Each row comes from the steps of one walk. Every step used is in the known rows, and no mark comes twice. Write the walk behind each row, first mark first.
In the rows, zero is written as 128.
Known rows:
W-M-N-V-F-C: [125 110 157  10 134 122 126 111 125 151 113 125 121 127 115 122 127 134
 137 132 124 121 163 126 131 109 129  74 161 119 145 156 134 126 107 100
 133 128 132 138 114 165 107 131 124 164 112 135 120 141  67 126 112 114
  88 140 127 119 106 148 137 130 131 111 155 118]
N-S-W: [122 129 106 250  98 123 116 121 117 132  67 191 115 122 143 126 115 108
 115 149 154  95 107 157 130 145 137 220 119 173 127 132 109 105 142 150
 166 106 133 130 139  91 183 122 114 141 147 142 136 106 113 122 163 140
 101 148 121 131 131 106 147 130 106 117 178 130]
F-S: [136 132 112 231 108 122 116 124 116 159 118 162 145 147 121 137 134 148
 133 128 111 169 127 107 125 126 138 150 128  96 111 152 124 127 138 134
 109 125 135  94 143 128 154 136 142 136  85 137 130 137 161 128 113 157
 113 132 138 125 136 119 113 129 154 122 174 129]
V-N-M-F-S-Y: [112 151 128 108 123 133 103 160 139 161 137 171 136 117 134 145 144  71
 137 119 110 149 122 136 136 137 135 115 112 118 138  50 148  72 161 140
 120 120 146 109 128  98 167 180 145 139 147 119 153 144 111 121  94 132
 112 117 116 121 126  97 148 118 129 121  92 119]
W-C: [134 114 138  90 128 133 110 122 139 174 106 102 120 120  99 112 133 201
 142 148 105 147 104 134 127 137 144 129 121 157 132 156 154 147  92  95
 196 107 130 133 147 129 124 113 112 111 145 121 114  77 169 124 150 127
  70 167 134 127 134 150 101 156 102 110 129 114]
C-N-V: [124 123 119 165 147 130 135 126 117  74 137  35 118 122 123 100  91 124
 122 116 141 131 122 138 110 117 155 147 115 142 120 178 141 153 114 111
  89 141 105 143 119 173 134 100 122 155 148 150 138 122 141 148 139 110
 163 119 139 125 119 132 108 117 118 130 148 136]
V-F-C-N: [113 119 140  52 146 137 130 102 106  80  59  69 143 120  94  90 128 127
 121 122 118 122 142 105 115 109 122 113 167 129 127 100 130 134  90  94
 137 125 124 162 115 139  91  92 153 135  90 132 134 145 173  93 115 108
 138 134 133 125 132 154 122 122 134 131 124 121]
C-N-M: [141 130 126 109 140 130 163 109 120 101 118  19 116 125 117 121 137 162
 131 111 138  99 143 152 114 142 147 208 120 154 112 105 118 116 110 124
  90 128 122 142 124 147 126  95  97 142 154 135 123 126 182 110 165 142
 128 128 138 133 133 124 138 115 123 150 168 137]
W-C-N-M-F-S-Y-U: [142 138 105 199 107 130 188 172 123 164 155 142 110  97 137 100 142 144
 141 109  99 144 100 132 138 128  92 108 108 119 104  91 181 116 117 124
 157 127 127 115 139 134 108 160 157 108 157 114 137 110 187 152  97 140
  66 118 129 149 119 136 176 139 131 141 131 119]
W-C-N: [122 117 125  95 143 139 133 108 127  83  97  44 131 113 100  96 124 172
 134 140 116 135 110 114 109 116 126 158 132 159 131 100 154 150  80  81
 155 114 105 161 128 146 101  84 131 108 124 124 119 112 224 107 141 114
 139 146 130 118 148 149  98 133 109 133 107 120]
F-S-W: [123 131  99 226  97 120 123 126 122 126  87 218 125 127 142 129 124 126
 125 172 143 125 107 144 138 125 137 208 136 163 125 131 136 106 156 152
 178 110 129  99 149  85 177 130 147 144 111 138 136 131 140 112 127 145
 101 133 128 126 131 105 152 132 121 121 193 120]
C-N: [114 128 122 135 143 140 129 119 109  64  77  40 143 123 108  98 121 131
 116 121 129 130 116 115 117 123 133 144 135 135 121 116 131 156 113 107
 124 126 109 161 129 126 115  81 145 106 120 132 135 125 203 107 139 116
 197 121 131 129 142 147  93 124 126 137 110 131]
M-N-V-F: [135 132 151  69 160 140 115 142 146 125 159 132 120 143 127 152 104 111
 102 104 150 124 146 128 148 124 131  50 148  98 128 171  92 154 133 135
 114 150 151 138 114 114 108 121 148 128 128 115 134 132  47 143 119  84
 167 117 126 134 109 134 122 128 133 131  73 132]
K-Y-U: [147 142 114 219 114 131 173 161 104 184  57 108 149 117 108  74 128 144
 125  91  99 161  94 122 155 137 112  63 119  92  98 195 170 155 138 157
 145 137 132 134 155 123  90 137 152 115 128 110 124  62 181 118 134 175
 139  98 157 179 113 157 124 151 138 122  64 126]
W-S: [134 135 108 228 100 128  70 165 124 157 163 134 127 134 134 144 146 145
 141 150 120 175 121 104 119 123 133 134 136 127 122 177 117 156 141 109
 178 129 114 131 128 122 143 110 100 111 117 129 102  96 165 142 143 140
 114 138 144 118 150 138  46 126 132 102  75 129]
C-N-S: [127 133 111 247 120 130 121 111 103 104 107  80 141 135 128 124 119 116
 120  97 131 115 132 108  97 139 122 193 109 113 110 111  94 128 102 112
  83 122 122 153 116 149 136 105  98 127 121 139 125 123 162 133 159 145
 142 142 130 125 149 122 105 114 128 134 139 143]
C-N-M-F-S-Y-U: [139 145 105 215 108 129 188 180 112 154 139 141 116 104 140 101 141 125
 133 102 108 143 105 133 141 132  98  96 109 107  99  99 171 120 133 137
 136 131 129 118 139 126 112 158 165 109 153 118 144 118 176 149  95 147
  97 103 130 154 116 135 174 135 142 142 118 125]
V-N-M-F: [131 123 142   4 159 128 129 159 161 131 143 143 121 135 136 144 144  74
 102  97 148 101 126 151 159 149 123  94 115 112 136  96  86 128 140 143
 118 145 142 122 114 120 116 110 119 115 130 108 130 150  74 121 143 106
 158 137 130 120 123 116 117 126 121 121 105 132]
F-C: [111 102 145  84 118 125 114 111  94 163  29 103 140 124  94  79 136 148
 131 132 108 134 132 132 131 136 148 107 135 128 132 168 148 126 108 104
 154 110 133 137 141 159 135 125 127 155 117 149 136 110 126 108 126 133
  92 151 130 130 114 155 120 144 133  90 182 118]
K-Y: [130 155 121 106 135 136  86 137 121 173  34 100 189 133  84  95 126 105
 135 109  98 163 108 115 130 141 149  79 122 111 140 172 159 129 159 155
 125 123 134 141 150 105 140 138 125 150 110 120 126  74 152  76 152 189
 168 103 156 148 124 131  85 136 125 108  47 125]
N-S-W-C: [133 115 120 164 107 125 113 111 143 161 107 170 106 112 126 121 125 175
 143 165 123 114  99 149 120 135 131 205 119 196 139 122 145 113  91 105
 205  94 125 128 140 122 153 124 102 129 154 129 113  86 149 128 166 131
  35 175 123 119 142 124 141 150  84 115 168 115]
V-F: [142 134 152  71 148 141 100 138 140 163  89 145 133 148 102 139 132 134
 102 110 128 134 138 120 150 138 137  48 164 105 113 156  81 151 137 145
 160 140 167 135 133  63 104 105 155 108 107 110 138 122  89 105 121 104
 137 129 136 149 113 152 102 137 137 133  55 122]
V-F-M-N-S: [126 130 133 145 125 125 128 102 125 134 149 149 133 150 153 176 131 117
 119  96 139 108 151 116 120 142 106 153 120  75 138 124  81 116 122 124
  67 122 134 132 115 158 137 137 103 118 121 131 106 132  82 150 147 138
 154 131 115 119 145 107 150 120 139 138 144 148]
W-M-F-S-N: [110 121 130 127 117 118 119 115 137  84 204 182 144 129 157 151 143  96
 141 179 133 127 130 107 124 122 114 132 106 144 151  68 129 121 164 151
 116 135 110 113 126 103 117 162 119  96 107 124 124 179 117 124 110 130
 170 124 103 112 149 116 104 120 143 125 103 131]

Which walk is each row?
[104 110 129  34 146 132 123 129 112  69  67  88 148 114 101  77 133  99
 123 122 124 119 122 112 117 116 115 114 135 126 141  93 140 143  98  90
 139 123 106 156 116 159 104  93 146 130  96 135 139 151 158 107 118 110
 156 142 128 110 130 145 114 123 126 116 151 125] | M-F-C-N
[116 134 125 209 119 130 120 128 105 130 139 123 138 142 146 156 119 103
 113 100 142 115 132 115 120 153 113 158  90  81 133 132  93 135 123 118
  78 117 128 147 119 156 147 130 103 116 135 131 120 114  96 154 161 136
 171 143 109 119 145 110 113 127 128 113 137 151] | M-N-S
[139 120 141  61 135 119 120  83 156 126 180 153 110 150 145 167 140 161
 142 143 122 131 159 128 123 110 135 112 169 140 132 153 112 115 140 149
 117 144 129 103 125 134 117 145 110 137 120 134 103 151  94 130 109 122
 109 106 138 131 128 130 162 114 142 153 111 127] | W-S-N-V-F-M
[132 138 122 238 105 133 175 157  96 168  96 123 118 102 129  89 131 128
 125  93 102 134 116 123 135 134  98  81 123 108  95 110 156 119 112 124
 143 124 142 143 134 124 102 155 155 116 157 120 144  97 160 142 103 135
  73 116 126 164 111 151 169 136 135 134  98 123] | V-F-C-N-S-Y-U
[134 120 132  83 136 125 167  94 113 106 100  27 116 118 113 103 141 163
 139 113 129  96 153 152 112 135 142 207 129 157 119  99 130 105  94 107
  97 123 120 141 119 170 124 103  93 163 144 142 121 133 172 107 155 141
  96 134 135 129 129 128 148 120 125 138 202 133] | F-C-N-M
[119 118 135  87 140 124 143 120 130  98 178  88 111 133 148 141 102 131
 126 121 149 126 133 149 134 124 142 125 107 111 143 198 142 143 138 123
  72 136 106 123 124 198 145 134 117 147 163 146 123 123  74 171 134 114
 186 110 120 118 117 120 148 124 127 126 176 143] | F-M-N-V
[132 130 157  83 156 135 113 126 142 118 153 129 121 137 124 142 106 112
 106 125 141 122 145 132 137 125 141  61 146 139 122 150  95 140 138 153
 126 156 151 133 117  95 104 134 138 131 130 118 141 143  57 127 117  88
 143 119 127 141 111 139 116 125 133 135  48 128] | S-N-V-F
[141 133 143  87 164 138 115 131 145 108 129 102 122 138 111 132 103 118
 106 102 141 126 145 123 130 114 137  72 161 118 114 152  95 151 117 128
 120 153 145 140 113 112 101 100 151 137 117 120 140 141  93 126 118  91
 137 118 143 137 111 143 117 119 131 145  72 127] | C-N-V-F
[106 119 146  17 136 132 143 111 126 106 133 118 137 141 146 155 137 140
 124 131 140 126 133 132 146 132 117 120 124  85 157 146 134 139 147 124
  92 119 111 134 136 154 128 130 136  99 138 127 108 124 113 137 130 117
 230 110 108 119 140 123 148 135 139 131 142 139] | F-M-N
[116 124 132 127 144 131 134 141 123 100 169  79 119 128 142 131  92 112
 116 117 155 129 123 148 135 130 144 114  95 107 139 201 138 160 137 119
  80 137 114 138 121 182 143 124 125 142 165 140 134 112  73 170 141 103
 194 121 119 118 115 123 115 131 122 110 145 144] | M-N-V
[149 113 144  32 142 121 125  89 157 145 130 141 110 154 128 151 134 167
 133 118 124 127 155 137 132 122 145  96 169 123 125 175 108 118 135 151
 103 140 143  99 135 134 126 129 124 143 121 139 116 137  85 129 115 129
 114 107 145 140 113 138 172 123 141 159 149 126] | N-V-F-M
[141 124 117 143  97 111 126 101 143 123 129 160 103 117 153 158 140 143
 155 185 146  91 147 125 115 104 122 214 162 178 147  89 133 115 124 124
 156 113 101 143 120 102 131 103  85 129 130 138  93 138 146 114 151 150
  88 131 122 115 135 130 133 118 107 145 172 115] | V-F-C-N-S-W-M
[149 137 124 164 126 120 125 123 147 144 203 182 126 152 145 179 124 136
 138 132 128 154 155 102 125 100 120 120 153  86 125 133 113 127 137 134
  89 140 132  97 114 133 125 137 137 139  80 126 113 167 102 144  98 138
 110 119 133 115 128 110 129 116 152 146 141 127] | W-M-N-V-F-S
[112 133 141 159 126 129 126  96 123  95 168 162 147 138 139 145 133 114
 123 161 122 133 140 106 126 122 123 117 128 141 131  84 113 110 152 156
 116 136 136 113 125  88 108 167 138 108  99 117 135 176 118 109 104 115
 155 118 109 133 147 120 121 125 151 132  67 130] | V-F-S-N
[126 120 136   4 149 125 120 162 155 112 162 157 130 129 137 133 149  71
 119 125 154  91 124 150 139 156 121  97  92 136 146  85  98 133 152 149
 136 142 131 120 122 115 131 128 110 111 148 118 140 150  68 129 142 120
 162 140 116 115 123 119 118 128 122 119 127 137] | S-N-M-F
[112 157 131 134 125 138  99 158 129 162 158 171 137 119 130 152 123  89
 137 126 115 161 129 123 126 126 135  86 124 110 140  91 153  89 159 133
 116 119 148 119 128  99 168 184 157 142 148 123 160 137  98 134  83 125
 126 105 110 124 119 106 150 119 134 128  81 121] | M-N-V-F-S-Y
[127 117 117 151 141 128 137 117 135  73 150  68 106 108 124 101  89 150
 137 139 141 122 113 149 107 107 147 178 119 186 130 153 159 140  97  99
 132 129 100 141 118 177 136 103 113 157 160 144 130 116 154 148 145 108
 112 139 136 117 124 128 137 123  94 127 168 126] | S-W-C-N-V
[134 145 117 233 109 135 180 180 109 165 158 152 117 107 142 114 122 126
 126 105 112 157 110 127 151 126 100  64 116  91 100 137 171 130 139 135
 134 135 138 119 138 124 107 171 177 110 154 113 144 108 133 164  84 126
 112  97 123 160 107 139 174 140 145 136  92 125] | M-N-V-F-S-Y-U
[138 119 112  61 119 114  93 176 169 134 153 222 120 129 159 157 147  67
 135 159 161  94 114 130 135 131 109 125 122 135 161  99 110 148 158 143
 171 128 112 123 126  89 149 100 107 100 131 127 119 139  83 137 145 138
 145 144 121 102 123 124 103 128 104 119 154 123] | N-S-W-M-F
[103 124 133 135 124 125 117 120 126  84 175 180 153 132 147 136 136  81
 128 163 129 127 121 108 128 129 116 117  99 137 144  79 123 123 159 153
 118 135 121 110 126 107 124 165 132 103 104 123 138 174 110 123 107 122
 176 123 106 114 147 113 109 123 144 118  94 135] | M-F-S-N
[133 129 134 149 122 118 161  89 123 116 175  93 122 130 143 144 143 153
 143 145 131 104 148 151 120 146 144 210 100 167 120  88 121  87 137 155
  80 132 131 108 128 134 135 158  83 145 151 133 121 152 136 118 148 149
 106 125 119 131 140 105 151 121 139 142 157 140] | F-S-N-M
[146 137 123 176 125 126 110 125 135 165 129 192 140 157 119 153 137 139
 122 117 113 164 144  98 132 119 125 107 159  86 108 133  97 126 134 141
 125 138 156  94 132  96 129 135 158 129  61 122 129 156 123 118  97 141
  96 128 142 129 129 123 119 126 157 137 128 123] | V-F-S
[139 116 114  92 112 120 128 125 161 161 146 209 104 115 130 128 138 174
 152 171 124 116 104 155 128 124 125 200 127 191 145  99 153 105 104 111
 215 103 125 101 139 124 151 135 113 138 133 124 113 117 146 124 143 136
  24 175 128 108 136 112 159 145  91 119 201 111] | N-M-F-S-W-C
